Known rows, with every step that occurs
dateged -> fikod -> tiko -> girug -> gumeked: [-12 -12  -2  -8  20   6 -15 -12  14 -11   6  29  -5  20  32  14   9  -6
 -10   1  -3  14 -13  29  13 -10  16 -25   5]
fikod -> tiko -> girug -> gumeked: [ -4 -17   2 -13  18  10  -3 -16  22 -16   5  22  -3  13  34  13  11 -21
  -7   4  -5  12 -10  30  10 -11  10 -23   7]
gumeked -> dolakit -> poron -> girug -> tiko -> fikod: [  5  22 -14  14 -12   4 -37  23  12  12 -10 -19   7  -9   9 -11   2  68
  -3 -12  13  -7   7   3  -6  -7  13  -4   7]
dolakit -> poron -> girug: [ -6   5 -51  15  -5   2 -12 -27  -2  28  22 -33   0  18  28  -3  13 -29
 -21  -4  -7  15  29  14  25  -6  -2   4  27]
dateged -> fikod: [-12   1 -25  35  10 -26 -29 -30 -29  28  30  12  -8  16 -38  -5   8  35
 -15 -18  14   7 -23   4   4   9  -3 -25  -4]
tiko -> fikod -> dateged: [ 24  25  10  29 -14 -18   7 -25   4  24   4 -25  -7  17  18 -45   8   3
  18   2  35 -27 -10  15 -14   0   5  22 -14]
dateged -> fikod -> tiko -> girug -> gumeked -> fafuf: [-21  23   2   4  21 -14  -4   1 -20  -8  -1  22 -13  30  -3   1   7  -6
   0   1 -14   4 -30 -39   3   1   4  -6  -2]
poron -> dolakit: [ 11 -19 -12  -5   1  -8  -3 -30 -16   6   3 -17  -9 -31 -24  24 -32 -26
  -7 -12   3   1   7   1 -41   0 -38 -39 -19]
fikod -> tiko -> dolakit: [ 36   2   2  -4  20  -2   2   8  13  -6 -16   1  -2 -23  -3  -6  15  13
  -7 -31  18  11 -16  -4 -26  -4 -14 -31 -26]
poron -> girug: [  1   0 -48  15 -15  -3  -6 -37   1  26  10 -38  -8  14   3   1   8 -17
  -8 -11  -6  16  -5  15  24 -18  -5 -14  -8]
gumeked -> girug -> tiko: [  1   3 -21  -8  -2 -11   1  -5  15 -11  -7  -6   0 -13 -28   5  26  21
  -3 -20  14 -16 -29   0  -2 -12  15  -6   9]
fafuf -> gumeked -> girug: [-14  -2 -12   2  -9 -19  27   9   3   7 -14  13  19  11 -14  -2 -32 -32
  13  28   7  14 -16   8   6   7  -2   4  25]
girug -> gumeked -> dolakit: [-16  -9 -25  -8   4   9   0 -39   1   5   8  22 -33 -16  -8  16  -7  23
 -15  12 -16   2 -12  -8  -2  -1  -9   9  12]
sufaziv -> gumeked -> fafuf: [  0  16   4  17   4 -21  32  -4 -32  -1   4   5  -5  27 -47  -3   2 -25
  16   4 -20  -5 -20 -34  -7   9 -28   8 -11]
fafuf -> gumeked -> girug -> poron -> dolakit: [ -7 -16  -2 -29  -8  -7  -7  12  -8  -3 -17  -1  28 -33  18  24 -66 -45
  -9  18 -14  -8  23   2 -23   6 -20 -21   2]
fafuf -> gumeked -> girug -> poron -> dolakit -> tiko -> fikod -> dateged: [ 13  19  42  -1 -25   0  13  25   6  -3 -29 -19  14   5  38 -24 -37 -19
  29  18  19 -33   9  23  -9   5  15  22 -18]
dolakit -> gumeked -> sufaziv: [  5 -21  28  16   4 -10   6  27  -4  -7  33  -2  -4 -11 -24  -4  12   4
  10  15   4  13  13 -28  -7  13   1  30   8]
fafuf -> gumeked -> dolakit -> poron -> girug: [-15  10 -46  11  -7   7 -11 -15  -2  22   6 -32 -15   9  28  16 -11 -22
 -26  13 -16   9  23  20  26  -4  -2  13  30]
girug -> poron -> dolakit: [  4 -22  -2 -21  -2  -4 -17 -12 -13   0   4 -11  17 -40   9  22 -43 -33
 -19  -2 -13 -16  25   0 -27   6 -29 -32 -10]
sufaziv -> gumeked -> dolakit -> tiko -> fikod -> dateged: [ 23  21  39  18 -20   4  24   1   2  -1 -11 -21 -16  12  11 -25  -5   7
  27   4  16 -34  -5  30  -7   2   9  28 -28]
dateged -> fikod -> tiko: [ 10   5  -9  -1  22 -19 -17   5   0 -11   5  10 -16  -3  -9   2  34  32
 -18 -47  14  -4 -42   8   2   8   5 -32 -30]
sufaziv -> gumeked -> girug: [ -2  -5 -14   7  -9 -13  40   6  -4   4  -1  21  18  20 -18  -8  -9 -24
  20  14  -8  18  -7  13   3  -1  -5  12  13]
girug -> poron: [ -2 -16   0  -6  -2  -9 -13 -15  -1   5  29   2  32 -14  14  -8  -2 -18
 -24   1 -16 -26  14   5  14  14  -8 -13  16]
sufaziv -> gumeked -> girug -> tiko -> pero: [ -4  -2  37  -9  -8  20  24  35   2   1 -21  17  14  -9 -47   4  23  32
   1   2  -3  10  16  -2  21   3  -2  22 -15]
poron -> girug -> gumeked -> dolakit -> tiko: [-10 -18  14 -18 -11  39  13  -5   2 -27  -7   1 -21 -14 -14  29  -6  11
   4  -9 -25   0  -1  16  20   1   5  -7 -14]
girug -> gumeked: [-14 -26 -29 -16   4   6   0 -44  13  11  14  35   9  11  10  -5   6 -13
   8  13  -1  22   4  -4   6  -5  -7  -4  14]
poron -> dolakit -> gumeked -> girug -> tiko: [ -9  -7  -5 -13 -12   6   5  17  14 -22 -20  -4   3 -19 -19  23   2   9
  11  -7   4 -17 -12   5  -6 -10  10 -10  -8]
fikod -> tiko: [ 25  -5   0 -14  17 -11   7  -3  16 -21   3  -4 -13 -16  -6   1  39   2
 -13 -43  10 -10 -35  10  -5   6  -6 -29 -24]
fafuf -> gumeked -> girug -> tiko -> fikod: [  4  13   5   8 -15  -9 -18  40  16   3 -25   3  29  -5 -10 -18 -15  54
  20   1  27  -3 -12   3 -14  -1  13 -10   6]

Rows
[-24  18 -32  -5   0  -8   4 -20 -16  12  -5   9  -5  30  -1  -9   3 -19
  13  11 -20  17 -13 -58  10  -7  -5  13  -1] | poron -> girug -> gumeked -> fafuf
[ -9 -11   0 -13 -10  -7  11  18   0  -1   9  22  48   2  24 -10 -19 -31
  -5  19 -27 -13  18   9  19   9   2  10  23] | sufaziv -> gumeked -> girug -> poron
[ 13  19  28   8 -18   8  13  -8   8   3 -11 -12 -15  10  25 -30  -3  13
  26   6  20 -27  -4  17  -6   0  16  29 -20] | girug -> gumeked -> dolakit -> tiko -> fikod -> dateged
[ 19  17  40   1 -26   4  20  23   3  -4 -23 -15  14   8  37 -27 -25 -14
  33  11  12 -31  13  27 -11   2  13  26 -25] | sufaziv -> gumeked -> girug -> poron -> dolakit -> tiko -> fikod -> dateged
[ 13   8  26  31  24 -13 -16   4  -4 -18  16 -15 -22  10  -1  20  19   2
 -33 -29   6 -12 -37  53   7  -2  12 -51 -10] | dateged -> fikod -> tiko -> girug
[  6   2 -38  -4  -9   0 -19 -23  19  -2  -5 -40 -14  -8 -13  19  32  17
 -12 -28   6 -16 -21  16  16 -26  12 -17 -10] | poron -> girug -> tiko
[-19  16   1   9  14 -11   7 -16 -20  -2   6  15  -8  29 -10  -2   2 -23
   4  13 -16   4 -19 -39   0   1  -6  -1   9] | tiko -> girug -> gumeked -> fafuf
[ -5   1 -13 -14  -5 -11   4  10  20 -15 -22  -4   5 -10 -24  16   4   6
   2   0  15 -17 -29  12   4  -9  13  -5  13] | fafuf -> gumeked -> girug -> tiko
[ -9   8  19  -5  -6  30  -2  20   1  10 -14 -10  -8 -18 -26  14  29  42
 -25  -5  -9   4  30  -3  30   1   0  25  -8] | gumeked -> dolakit -> poron -> girug -> tiko -> pero
[-19  11  17   3  10   1  13  -4 -20 -15   1  14  -6  26 -14   3   0 -24
   9   9 -20   2 -17 -34   4   4  -2  -5   3] | dolakit -> tiko -> girug -> gumeked -> fafuf
[  4  -5  -4  14  -1   1  22 -20 -11  -2   9   3 -35 -11 -38  26 -11  14
 -11   7 -23 -11 -14  20  -5   2 -24   7  -4] | sufaziv -> gumeked -> dolakit
[ 12  38   3  14 -17  -5  -6   0  16  13 -20 -37 -18  11  39 -19  -4  10
   7  14  27 -38  -2  25  -2  -9  21  39  -1] | fafuf -> gumeked -> dolakit -> poron -> girug -> tiko -> fikod -> dateged
[  1 -27  38 -29 -12  25  11  24  -9 -34 -12  -5  20 -34 -10  26 -33 -27
   5 -15 -19 -14  21  14  -6  14  -7 -32 -20] | gumeked -> girug -> poron -> dolakit -> tiko
[ 14 -15  31   8   7  -3  -3  43   5 -13  12  -3  -2 -22 -20   0  11  22
  11  11  11  14  15 -32 -17   2   6  27   2] | girug -> tiko -> dolakit -> gumeked -> sufaziv
[-21  -5 -53 -23   9  18 -26  -8  17  16  -7  26   9  23  64  -1   4  -4
  -4   8  -7  39  25  -2  22 -17  15   8  17] | dateged -> fikod -> tiko -> dolakit -> poron -> girug -> gumeked
[ -3 -12 -23 -14  15  -8 -17   7   8  11  27   8  -1   3  27 -13  18   0
  -4  21   2  40  30 -41   4  -7  18  52  41] | dolakit -> poron -> girug -> gumeked -> sufaziv
[  0 -19  70  -1  -9  38  29  24 -13  -5  -4   9  12 -14 -58   2  18  18
   2  -9  -8  13  29   4  26  24 -16   0 -30] | dolakit -> tiko -> pero
[ 12  -9  43  -1 -18  17 -16  42  -5 -10 -12  -2  36 -23  -2  -8 -38  31
  20 -12   4  -5  24   8 -22  16  -6 -34 -21] | girug -> poron -> dolakit -> tiko -> fikod
[-18   9  18  -5  10   3   9   0 -23 -17  -8  11  -8  16 -12  13 -15 -30
  10   9 -21   3  -9 -36  -8   2  -8 -11  -5] | poron -> dolakit -> tiko -> girug -> gumeked -> fafuf
[-18 -18 -53 -19  -7  14  -9 -42  18  20   2  13   5  23  36   0   1 -19
   8  14 -11  34   9   2  26 -22   4   2   7] | poron -> girug -> gumeked
[ 25  17  34  13 -19   0  12  -5   0   3 -12 -29  -7   3  15 -27 -10  -4
  27  -5  27 -30   0  21 -20   2   4  11 -31] | poron -> dolakit -> tiko -> fikod -> dateged
[  8   0 -14  17  22   0  -5  -9  -8  19  26   4  15  -5  12 -14   9 -14
 -24   0  13  10  43  -3 -17  16 -20   1  47] | tiko -> dolakit -> poron
[ 27   1  -9   3  11   1 -11  -8  10   1 -14  -8  -1 -24 -25   3  13  28
  -7 -21  22  -2 -11  -3 -25 -14  -9 -26 -11] | girug -> tiko -> dolakit
[ 12 -10  32  11  15  -8  -9  55  -2 -11  12   8  -5 -14 -11  -4  10  30
   8   4  10  22   8 -33 -15   8   9  23  -8] | dateged -> fikod -> tiko -> dolakit -> gumeked -> sufaziv
[-20  -3 -26  -1  18  10  -5 -24  -5  11  31  21 -12  -7  21   5   6  -2
 -32  15 -10   0  35  -4  -1  17  -9  25  59] | girug -> gumeked -> dolakit -> poron
[  6 -20  28  -5  19  -2  -6  18   4 -17  27  10  -5  -4   1   1  14   1
   0  16   3  25  11 -17  -3  -3  20  25  28] | dolakit -> tiko -> girug -> gumeked -> sufaziv
[-24  31 -32 -10  15  -4 -13  10 -16   8 -15  21  -4  31  23 -10   5  -1
   3   2 -15  23  -4 -61   7  -4   5  16   1] | dateged -> fikod -> tiko -> dolakit -> poron -> girug -> gumeked -> fafuf
